Each row was made from one walk, in order. Every step used is in the known rows, and no mark comes twice. Write each row's walk.
(in the rows, 128 means zero)
Known rows
lipid, dapebi, fatuto: [141 100 150 132 128 100 135 121 156  60 137 127 157 118 163 158 141 143
 110 224 169  77 130  81]
fatuto, dapebi, robi, zodo: [158 125 116 148  84 104 133 121 154  89 139 116 174 118 174  98 154 126
 147 161 163 112 140 121]
vudos, nuko, fatuto, zodo, robi, dapebi: [135 125 106 142 127  96 171 124 121 109 181 126 141 135 176  61 147 116
 159 137 142  91 153 109]
fatuto, zodo: [ 96 113 114 154 126 109 150 118 160  80 173 125  73 125 158 113 128 141
 129 131 192 139 151 141]
dapebi, lipid, nuko, vudos: [ 99  88 118 140 137 108 118 164 130  70 175 136  90 197 157 155 154 145
 133 104 170 117 143  90]
zodo, robi, dapebi, lipid, nuko, fatuto: [149 120 116 153 107 100 139 150  98  53 170 130  97 200 183 120 177 138
 137 104 136  69 133  77]
vudos, nuko, fatuto: [123 139 128 120 114 110 145 128 106  82 149 126 107 193 162  98 153 118
 131 196 117  55 141 138]
dapebi, lipid, nuko, fatuto: [135 123 121 151 106 105 128 148 107  48 168 129  80 203 177 133 170 146
 126 116 144  71 132  90]
nuko, fatuto, dapebi, fenekek: [172 136  86 125  99 101 108 141 176  84 174 119 121 113 154 118 105 138
 141 119 106 126 138 108]
fenekek, dapebi: [132 119 135 153 169 127 118 118 137 176 169 136 105  96 176 149 111 140
 151 152 112  49 141  99]
fatuto, dapebi, lipid: [128 120 105 160 102 117  95 123 154  99 129 120 148 112 161 154 168 157
 128 108 231 115 143  78]
tebug, nuko, fatuto, zodo, robi: [136  86 123 174 134 102 181 133 118  38 108 137  97 170 156 134 166 111
 149 101 136 129 141 104]
zodo, robi, dapebi, fenekek: [178 137 103 134 144  97 126 146 187 140 174 128 163 107 163 106  83 130
 149  90 101 104 129  97]
nuko, fatuto, dapebi: [135 133  86 136  76 109 135 129 116  63 175 118 109 122 152 107 149 132
 146 173 141 114 156 108]
lipid, dapebi, robi, zodo: [141 116 126 144 101  95 134 118 157  91 149 112 179 133 182 113 147 119
 145 176 155  79 132 124]
zodo, robi: [142 108 130 159 148 109 166 144 124 104 104 136 131 143 136 154 149 106
 148 114 130  98 128  87]
vudos, nuko, fatuto, zodo: [102 118 115 136 109 104 156 114 131  51 171 121  63 171 170  88 161 129
 131 157 166 113 154 154]
robi, dapebi, lipid, nuko: [103 118 113 166 129  97 118 133 127 116 197 128 130 154 177 104 160 165
 132  99 215  82 137  63]
nuko, fatuto: [147 140 124 134 110 116 141 146 120  63 159 131  88 177 165 133 125 127
 130 159 102  73 137 129]
robi, dapebi, fatuto, zodo: [137 111 130 147 120 107 152 116 168  60 171 131 107 108 178  97 135 156
 119 154 198 136 150 119]
fenekek, zodo, robi, dapebi, lipid, nuko: [107 109 118 170 128  97 128 139 107 110 176 128 143 140 175 110 164 155
 139  82 208  81 135  54]
zodo, robi, dapebi: [145 133 111 148 141 103 161 136 129 141 175 131 167 113 165  88 116 121
 159 131 135  84 144  92]
dapebi, fenekek: [156 136 114 132 142 107 108 144 198 126 161 128 130 118 150 137  73 140
 129 109 115 109 125 117]
lipid, dapebi, robi: [115 104 118 134  87  94 119 119 173  69 146 113 162 145 156 171 152 129
 150 181 147  55 127  91]
nuko, vudos: [110 104 120 123 140 119 132 162 142  86 166 138  97 172 144 153 109 126
 137 146 127 119 148 128]

Which walk is each row?
[147 125 104 149 125  99 170 133 129  99 185 129 131 127 177  78 134 121
 159 117 135 100 150 105]
nuko, fatuto, zodo, robi, dapebi
[144 119 118 156 121 107 124 124 139  99 135 125 153 152 188 118 183 141
 138  89 201  84 140  86]
vudos, nuko, fatuto, zodo, robi, dapebi, lipid
[179 116 155 142 130 112 154 138 136  85 124 142 182  93 172 119 126 141
 125 167 152  89 133  74]
fenekek, zodo, robi, dapebi, fatuto
[143 119 120 153 102 102 138 151  87  54 166 129 106 180 185 116 167 138
 139 101 136  65 134  79]
fenekek, zodo, robi, dapebi, lipid, nuko, fatuto
[135 122 106 147  90 114  99 120 134  79 126 118 141 143 169 138 193 149
 129 126 213  97 145  88]
vudos, nuko, fatuto, dapebi, lipid
[145 123 104 154  88 117  97 129 141  70 130 120 131 135 170 153 177 153
 128 109 206 106 143  83]
nuko, fatuto, dapebi, lipid
[158 126 117 138  76 101 138 117 138  78 136 114 171 142 179  81 174 119
 149 181 152  95 142 129]
vudos, nuko, fatuto, dapebi, robi, zodo
[136 123 105 152 135 100 168 128 136 120 183 128 143 111 170  78 128 123
 159 117 152 107 151 102]
fatuto, zodo, robi, dapebi
[143  87 119 170 123  99 168 139 116  36 118 130  79 178 162 144 201 119
 144  69 156 121 134  85]
dapebi, lipid, nuko, fatuto, zodo, robi
[108  78 109 146 134 100 135 160 126  59 182 135  89 191 167 135 170 139
 144  82 173 130 149  83]
fatuto, zodo, robi, dapebi, lipid, nuko, vudos
[149  82 121 172 133 102 162 134 112  54 124 132  74 166 171 150 203 120
 151  67 141 106 136  78]
fenekek, dapebi, lipid, nuko, fatuto, zodo, robi
[116 112 104 156 101  98 146 126 132  38 201 123  58 168 189  91 166 151
 133 102 183 119 152 119]
robi, dapebi, lipid, nuko, fatuto, zodo
[146 114 100 139  48 101 122 130 145  34 148 119 128 156 156 139 185 139
 156 149 140  91 137  81]
lipid, nuko, fatuto, dapebi, robi
[134 133 116 148 134 107 161 139 113 141 171 129 181  87 167  83 100 121
 162 127 136  80 146  95]
fenekek, zodo, robi, dapebi
[148 109 130 152 140 110 151 153 125 106 101 133 157  98 142 150 112 110
 151  85 112 102 125  89]
dapebi, fenekek, zodo, robi
[172 132  99 126 132  91 135 136 174 114 178 124 143 129 172  82 111 125
 150 100 101 104 135 110]
vudos, nuko, fatuto, zodo, robi, dapebi, fenekek
[113 109 114 171 133  94 129 137 119 110 179 129 133 159 173 112 176 155
 138  85 207  85 134  52]
zodo, robi, dapebi, lipid, nuko
[168 121 139 153 119 113 127 119 155 125 137 126 161 121 193 118 141 128
 150 150 130  72 132 121]
fenekek, dapebi, robi, zodo
[178 107 168 146 155 126 125 123 152 109 122 147 130 100 177 165 134 155
 117 185 135  68 130  75]
fenekek, dapebi, fatuto
[123 124  82 141  75 100 139 131 101  54 193 118  98 138 154  94 167 137
 148 165 151 114 156  91]
lipid, nuko, fatuto, dapebi
[137 100 124 149 136 101 150 146 123 100 114 124 165  96 145 152 118 105
 154 102 113  92 126  85]
lipid, dapebi, fenekek, zodo, robi
[143 120 105 128  51 104 122 120 148  47 130 117 148 154 153 131 187 130
 155 178 142  81 140  97]
vudos, nuko, fatuto, dapebi, robi
